Known rows, with every way that one mark hangs from another
[R [M H [K X] [N D]]]: [-1.72 -0.88  0.72  1.65 -0.29 -0.08  1.56  0.41  0.46  0.11  0.23  1.07
 -1.72 -0.29  0.22 -1.32  0.72  1.90 -1.85 -1.33  0.06 -0.62 -0.71  0.16]
[K [M H N] X]: [-1.95 -0.38 -0.74  1.75 -1.43 -0.73  0.01  1.86  0.43 -0.09  1.92  0.81
 -3.30 -0.22  0.24 -1.05  0.93  1.23 -1.09  0.04 -0.13 -0.17 -1.13  0.61]
[Q [R M]]: [ 0.66 -0.12  0.34  1.36  1.81 -1.22 -1.77 -0.29  0.42 -0.45 -0.99  1.33
 -1.01  0.95  0.18 -0.28  0.71 -0.33 -0.74 -0.88  0.46 -0.33 -0.23 -0.51]
[Q [R [M [K X] [N D]]]]: [-0.33 -1.25  1.15  1.60  1.11 -0.36 -1.05 -0.24 -0.04  0.10 -0.44  1.54
 -1.16 -0.13  0.64 -0.98  1.05  0.81 -0.95 -0.66  0.21 -0.97 -0.15 -1.11]
[U [C [R [M K N] Q]]]: [ 2.53  0.65  1.26  1.88  0.12 -0.68  0.05  0.62  0.57  0.30  1.57  7.40
 -3.52  0.55  0.64 -0.77  0.65  0.10 -1.62 -0.75  0.76 -2.32 -0.57 -3.22]
[U [C [R M Q]]]: [ 2.85  0.88  1.00  1.67  0.18 -1.39 -0.43  0.45  0.93 -0.17  0.08  7.21
 -1.80  1.47  0.57 -0.85  0.68 -0.88 -0.91 -0.71  0.59 -1.86 -0.50 -3.52]
[M K N]: [-0.36  0.62  1.02  1.32  0.09 -0.03  0.53  1.06  0.22 -0.64  0.67  0.11
 -2.08  0.06  0.26 -0.90  0.90  0.98 -1.37 -0.20  0.23 -0.39 -0.88  0.22]
[D N]: [ 0.72  0.03  0.15  0.86 -0.20  0.02  0.00  0.72  0.16 -1.50 -1.47 -0.90
  0.59  0.68  0.46 -0.74  0.87  0.36 -0.25 -0.20  0.20  0.00 -0.63  0.37]
[C [R [M H]]]: [ 0.01  0.20 -0.19  1.57  0.93 -1.00  0.64  0.89  0.72  0.46 -1.43  3.38
 -2.03  0.91  0.04 -0.66  0.15  0.41 -1.43 -1.56  0.88 -0.84 -0.91 -0.39]
[U [C [R M]]]: [ 1.91  0.78  0.71  1.46  0.85 -1.52 -0.49  0.84  0.90  0.62 -1.02  5.02
 -1.62  1.48  0.88 -0.49  0.41 -0.61 -0.90 -0.80  0.39 -1.54 -0.88 -2.50]
[R M Q]: [ 1.53  0.54  0.93  1.46  0.28 -0.57 -0.20 -0.33  0.71 -1.61  0.70  2.55
 -0.59  1.12 -0.01 -1.36  0.82 -0.59 -1.17 -0.80  0.63 -0.27 -0.44 -1.11]
[K [M [N D]] X]: [-1.26 -0.44  0.38  1.20 -0.96 -0.26 -1.14  1.26  0.46 -0.88  0.79 -1.27
 -0.29 -0.24  0.56 -1.49  1.34  0.67 -0.50  0.24 -0.51 -0.17 -0.79  0.46]
[C [R M] U]: [ 1.50  0.36  0.27  1.53  0.90 -0.74 -1.35  0.77  0.50  0.44 -2.14  3.88
 -1.21  1.61  1.20 -1.96  0.64 -1.11 -0.41 -1.29  0.81 -1.49 -1.18 -2.01]
[M H K [N D]]: [-1.41 -0.10  0.83  1.16 -0.27  0.47  1.63  1.42  0.62 -0.27 -0.34 -0.01
 -1.76 -0.38 -0.62 -0.73  0.82  2.19 -1.84 -0.95 -0.30 -0.31 -0.62  1.36]
[C [R [M N] Q] U]: [ 2.40  0.21  0.46  1.85  0.20  0.20 -1.65  0.91 -0.09 -0.09 -0.21  5.37
 -2.32  1.55  0.55 -2.52  0.72 -0.59 -0.85 -0.96  1.17 -1.86 -0.85 -1.83]
[H [M [K X] [N D]]]: [-2.15 -1.05  1.17  1.33 -0.84  0.09  0.33  1.20  0.57 -0.86  1.08  0.89
 -1.92 -1.07 -0.33 -1.53  1.59  1.05 -0.76  0.16  0.26 -0.27 -1.00 -1.95]
[H [M N]]: [-1.25  0.00  0.23  1.24  0.01  0.06 -0.50  1.57  0.47 -0.99  0.72  0.11
 -2.52  0.01 -0.97 -1.04  1.09  0.55 -0.94  0.28  0.60  0.10 -1.19  0.03]
[C [R [M H N]] U]: [ 0.50 -0.08 -0.41  1.84  0.32 -0.04 -0.34  1.62  0.06  1.37 -1.50  4.17
 -3.43  1.27  0.20 -1.80  0.24  0.43 -1.35 -1.61  0.86 -1.60 -1.32 -0.22]
[C [R [M H K] Q]]: [ 0.99  0.06  0.48  1.82  0.25 -0.82  1.43  0.37  0.96 -0.16  1.00  6.63
 -3.29  0.01  0.21 -0.98  0.48  0.58 -1.65 -1.80  0.98 -1.43 -0.48 -2.45]
[C R U]: [ 1.09  0.84  0.35  1.36  0.11 -0.56 -1.00  1.70  0.23  0.14 -1.80  3.37
 -1.41  1.43  1.04 -1.87  0.99 -0.59  0.04 -0.57  0.50 -1.51 -1.25 -2.46]
[X [K [M H N]]]: [-2.00  0.17 -0.42  1.55 -1.21 -0.89 -1.04  1.62  1.25 -0.18  2.63  0.36
 -3.38 -0.19  0.02 -0.77  0.98  1.68 -1.51 -0.56 -0.31  0.14 -1.01  1.07]
[U [C [R [M [N D]] Q]]]: [ 2.40  0.46  1.35  1.47  0.09 -0.17 -0.60  0.79  0.61 -0.14 -0.54  5.48
 -0.95  1.21 -0.13 -0.96  0.70  0.00 -1.27 -0.75  0.37 -1.85 -0.16 -2.06]
[H [M [N D]]]: [-1.33 -0.39  0.75  0.92  0.01  0.44 -0.31  1.44  0.63 -1.24 -0.42 -1.03
 -0.78 -0.28 -1.32 -1.09  1.19  0.69 -0.84  0.00  0.17  0.23 -0.87  0.48]
[N D]: [-0.26  0.48  1.24  0.72  0.22 -0.17  0.36  0.89  0.81 -1.43 -1.82 -1.23
  1.39  0.68  0.03 -1.03  1.07  0.27 -0.65 -0.40 -0.30  0.15 -0.57  0.44]

Rows
[ 2.34  1.27  0.90  1.54 -0.40 -1.23 -0.32  1.40  0.69 -0.49  0.29  6.59
 -1.91  1.39  0.37 -0.70  0.99 -0.47 -0.53  0.03  0.35 -1.75 -0.52 -3.69]
[U [C [R Q]]]
[ 2.67  0.66  1.37  1.73  0.16 -1.35  0.24  0.19  1.26 -0.21  1.23  8.21
 -2.67  0.57  0.88 -0.74  0.75 -0.41 -1.18 -1.04  0.58 -2.19 -0.34 -4.46]
[U [C [R [M K] Q]]]
[-1.51 -0.62  1.14  0.97 -0.13  0.54  0.51  1.17  0.90 -1.08  0.47 -0.05
 -1.68 -1.00 -0.73 -1.04  1.34  1.16 -1.05 -0.35  0.02 -0.21 -0.80 -0.25]
[H [M K [N D]]]
[ 1.48  0.30  0.23  1.66  0.66  0.02 -1.51  1.19 -0.15  0.88 -1.76  3.20
 -2.21  1.47  0.87 -2.07  0.52 -0.50 -0.85 -0.95  0.97 -1.66 -1.30 -0.72]
[C [R [M N]] U]
[-1.96 -0.58  0.66  1.70 -0.80 -0.30  0.23  1.15  0.22 -0.50  2.19  1.94
 -3.65 -0.88  0.00 -1.56  1.40  0.74 -0.79  0.45  0.62 -0.42 -1.33 -2.26]
[H [M [K X] N]]
[-2.10 -0.47  0.86  1.49 -0.91  0.06  1.65  1.31  0.21 -0.14  0.25  0.67
 -1.77 -0.42  0.01 -1.16  1.08  2.03 -1.43 -0.51 -0.23 -0.63 -0.72 -0.12]
[M H [K X] [N D]]
[-1.86 -0.21  0.35  1.85 -0.94 -0.33  1.56  1.41  0.05  0.28  1.34  2.07
 -3.77 -0.21  0.20 -1.09  0.89  1.85 -1.50 -0.23  0.21 -0.67 -1.26 -0.47]
[M H [K X] N]
[-0.50 -0.65 -0.03  1.80  1.17 -0.35  0.14  0.25  0.23  0.77  0.26  2.78
 -4.08 -0.19 -0.25  0.03  0.50  1.56 -1.96 -1.38  0.43 -0.80 -0.30  0.73]
[Q [R [M H K N]]]
[ 0.51  0.30  0.18  1.62 -0.23 -0.50  1.04  0.06  0.80 -1.06  0.72  3.50
 -1.64  0.85 -0.52 -1.13  0.63  0.42 -1.61 -1.33  0.56 -0.20 -0.51 -0.45]
[R [M H] Q]
[-2.26 -0.70 -0.17  1.38 -1.46 -0.24  0.11  1.66  0.61 -0.29  0.94 -0.21
 -1.55 -0.50  0.04 -1.23  1.06  1.57 -1.06 -0.19 -0.70 -0.18 -0.77  0.89]
[K [M H [N D]] X]
[ 0.68 -0.38  0.65  2.09  0.01 -0.38 -0.93  0.85 -0.18  1.11 -0.15  4.96
 -3.09  0.67  1.91 -2.61  0.79 -0.16 -0.72 -0.90  1.05 -2.17 -1.33 -2.88]
[C [R [M [K X] N]] U]
[ 0.45 -0.48  0.72  1.60  1.69 -0.51 -1.10 -0.06  0.03  0.05  0.27  1.67
 -2.83  0.09  0.20 -0.26  0.72  0.67 -1.42 -0.86  0.57 -0.78 -0.34  0.17]
[Q [R [M K N]]]
[-1.79 -0.52  0.74  1.56 -0.57 -1.05  0.63  0.82  0.91 -0.87  1.96  2.67
 -2.55 -0.75  0.52 -1.50  1.56  0.25 -0.44  0.17  0.53 -0.37 -1.17 -3.41]
[H [M [K X]]]
[-1.23  0.13  0.48  1.07 -0.19  0.63  0.93  1.62  0.38 -0.45 -1.55 -0.79
 -0.93  0.55 -1.10 -0.60  0.70  1.79 -1.55 -0.74 -0.26  0.04 -0.68  2.23]
[M H [N D]]
[ 0.50 -0.32  0.44  2.20 -0.42 -1.21  1.47  0.23  0.69  0.08  1.47  7.70
 -3.55  0.06  0.78 -1.58  0.78  0.58 -1.27 -1.25  1.06 -1.65 -0.55 -3.95]
[C [R [M H [K X]] Q]]
[-1.73  0.01  0.37  1.73 -0.76 -1.02  1.96  1.03  0.50 -0.17  1.08  2.97
 -2.72 -0.12  0.65 -0.99  1.06  1.14 -1.10 -0.45  0.06 -0.51 -1.06 -1.83]
[M H [K X]]
[ 0.61 -0.22  0.26  1.56  1.70 -0.58 -1.90  0.15 -0.20 -0.01 -0.71  0.75
 -1.88  0.87 -0.30 -0.25  0.62  0.32 -1.12 -0.56  0.69 -0.30 -0.42  0.79]
[Q [R [M N]]]
[-0.55  0.18  1.52  0.96  0.11  0.51  0.57  0.99  0.47 -0.85 -0.38 -0.99
 -0.32 -0.21  0.04 -0.84  1.04  1.35 -1.22 -0.41 -0.25 -0.33 -0.52  0.83]
[M K [N D]]
[-0.49 -0.78  0.18  1.38  1.38 -0.14 -0.68  0.45  0.31  0.25 -1.96  0.54
 -1.51  0.51 -1.14 -0.12  0.47  1.40 -1.61 -1.39  0.04 -0.21  0.01  1.83]
[Q [R [M H [N D]]]]
[ 2.26  0.06  0.97  1.51  0.14  0.62 -1.37  0.86  0.22 -0.27 -1.41  4.32
 -0.58  1.28  0.28 -2.71  0.84 -0.32 -0.77 -1.18  0.71 -1.90 -0.59 -1.22]
[C [R [M [N D]] Q] U]
[ 1.33  0.04  0.30  2.00 -0.23 -0.50  0.77  0.62  0.78  0.35  0.53  8.18
 -3.39  0.57  0.95 -2.10  0.69  0.10 -1.19 -2.10  0.90 -2.06 -0.76 -3.48]
[C [R [M H K] Q] U]
[-0.30 -0.36 -0.26  1.60  1.36 -1.13 -0.46  0.09  0.52  0.17 -0.75  2.47
 -2.36  0.78 -0.45 -0.13  0.45  0.47 -1.27 -1.42  0.36 -0.15 -0.27  0.10]
[Q [R [M H]]]
[-0.80 -0.11 -0.11  1.55 -1.07 -0.75 -0.98  1.38  0.22 -0.55  1.89 -0.08
 -2.10  0.02  0.82 -1.29  1.17  0.45 -0.53  0.66 -0.06 -0.22 -1.14  0.23]
[K [M N] X]
[ 0.23 -0.13  0.58  1.82 -0.39  0.15  1.56  0.27  0.47 -0.55  2.09  3.90
 -3.62 -0.12 -0.52 -1.16  0.53  1.51 -2.26 -1.43  0.61 -0.74 -0.53 -0.06]
[R [M H K N] Q]
[ 1.27  0.32  1.26  1.52  0.20 -0.60  0.63 -0.51  0.88 -1.51  1.73  3.57
 -1.30  0.18  0.69 -1.28  0.90 -0.14 -1.32 -1.14  0.55 -0.63 -0.51 -1.96]
[R [M K] Q]
[-1.23 -0.18  0.57  1.32 -0.14  0.01  0.46  1.20  0.57 -0.85  1.76  1.03
 -3.40 -0.80 -0.51 -0.81  1.17  0.94 -1.18 -0.04  0.57 -0.27 -1.12 -0.69]
[H [M K N]]
[ 1.13  0.14  1.51  1.30  0.69 -0.44  0.11  0.91  0.91  0.78 -1.02  4.11
 -1.38  0.35  0.61 -0.59  0.54  0.59 -1.47 -1.17  0.10 -1.97 -0.46 -1.56]
[U [C [R [M K [N D]]]]]
[ 0.56 -0.38  0.85  1.45  1.68 -1.24 -0.87 -0.57  0.68 -0.22 -0.19  2.24
 -1.79  0.12  0.78 -0.19  0.81  0.08 -0.96 -1.11  0.40 -0.67 -0.31 -1.35]
[Q [R [M K]]]
[ 0.92  0.72  0.01  1.65  0.44 -1.44  0.59  1.22  1.17  1.23 -0.97  5.99
 -2.80  1.05  0.33 -0.21  0.18  0.24 -1.47 -1.38  0.37 -1.52 -0.77 -1.85]
[U [C [R [M H]]]]
[ 1.23  0.06  1.28  1.21  0.18  0.58 -0.23  0.03  0.34 -1.60 -0.33  0.75
  0.38  0.74 -0.77 -1.45  0.84  0.23 -1.43 -0.85  0.34 -0.35 -0.17  0.64]
[R [M [N D]] Q]
[ 1.94  0.83  0.22  1.88 -0.23 -1.27  0.62  0.88  1.09  0.40  0.27  8.25
 -3.03  1.31  0.05 -0.60  0.42  0.06 -1.39 -1.22  0.47 -1.76 -0.45 -3.05]
[U [C [R [M H] Q]]]
[ 0.83  0.42 -0.08  1.77  0.27 -0.83  0.34  1.74  0.49  1.53 -0.76  5.20
 -3.66  1.26 -0.11 -0.27  0.07  0.82 -1.82 -1.10  0.50 -1.57 -0.95 -0.60]
[U [C [R [M H N]]]]
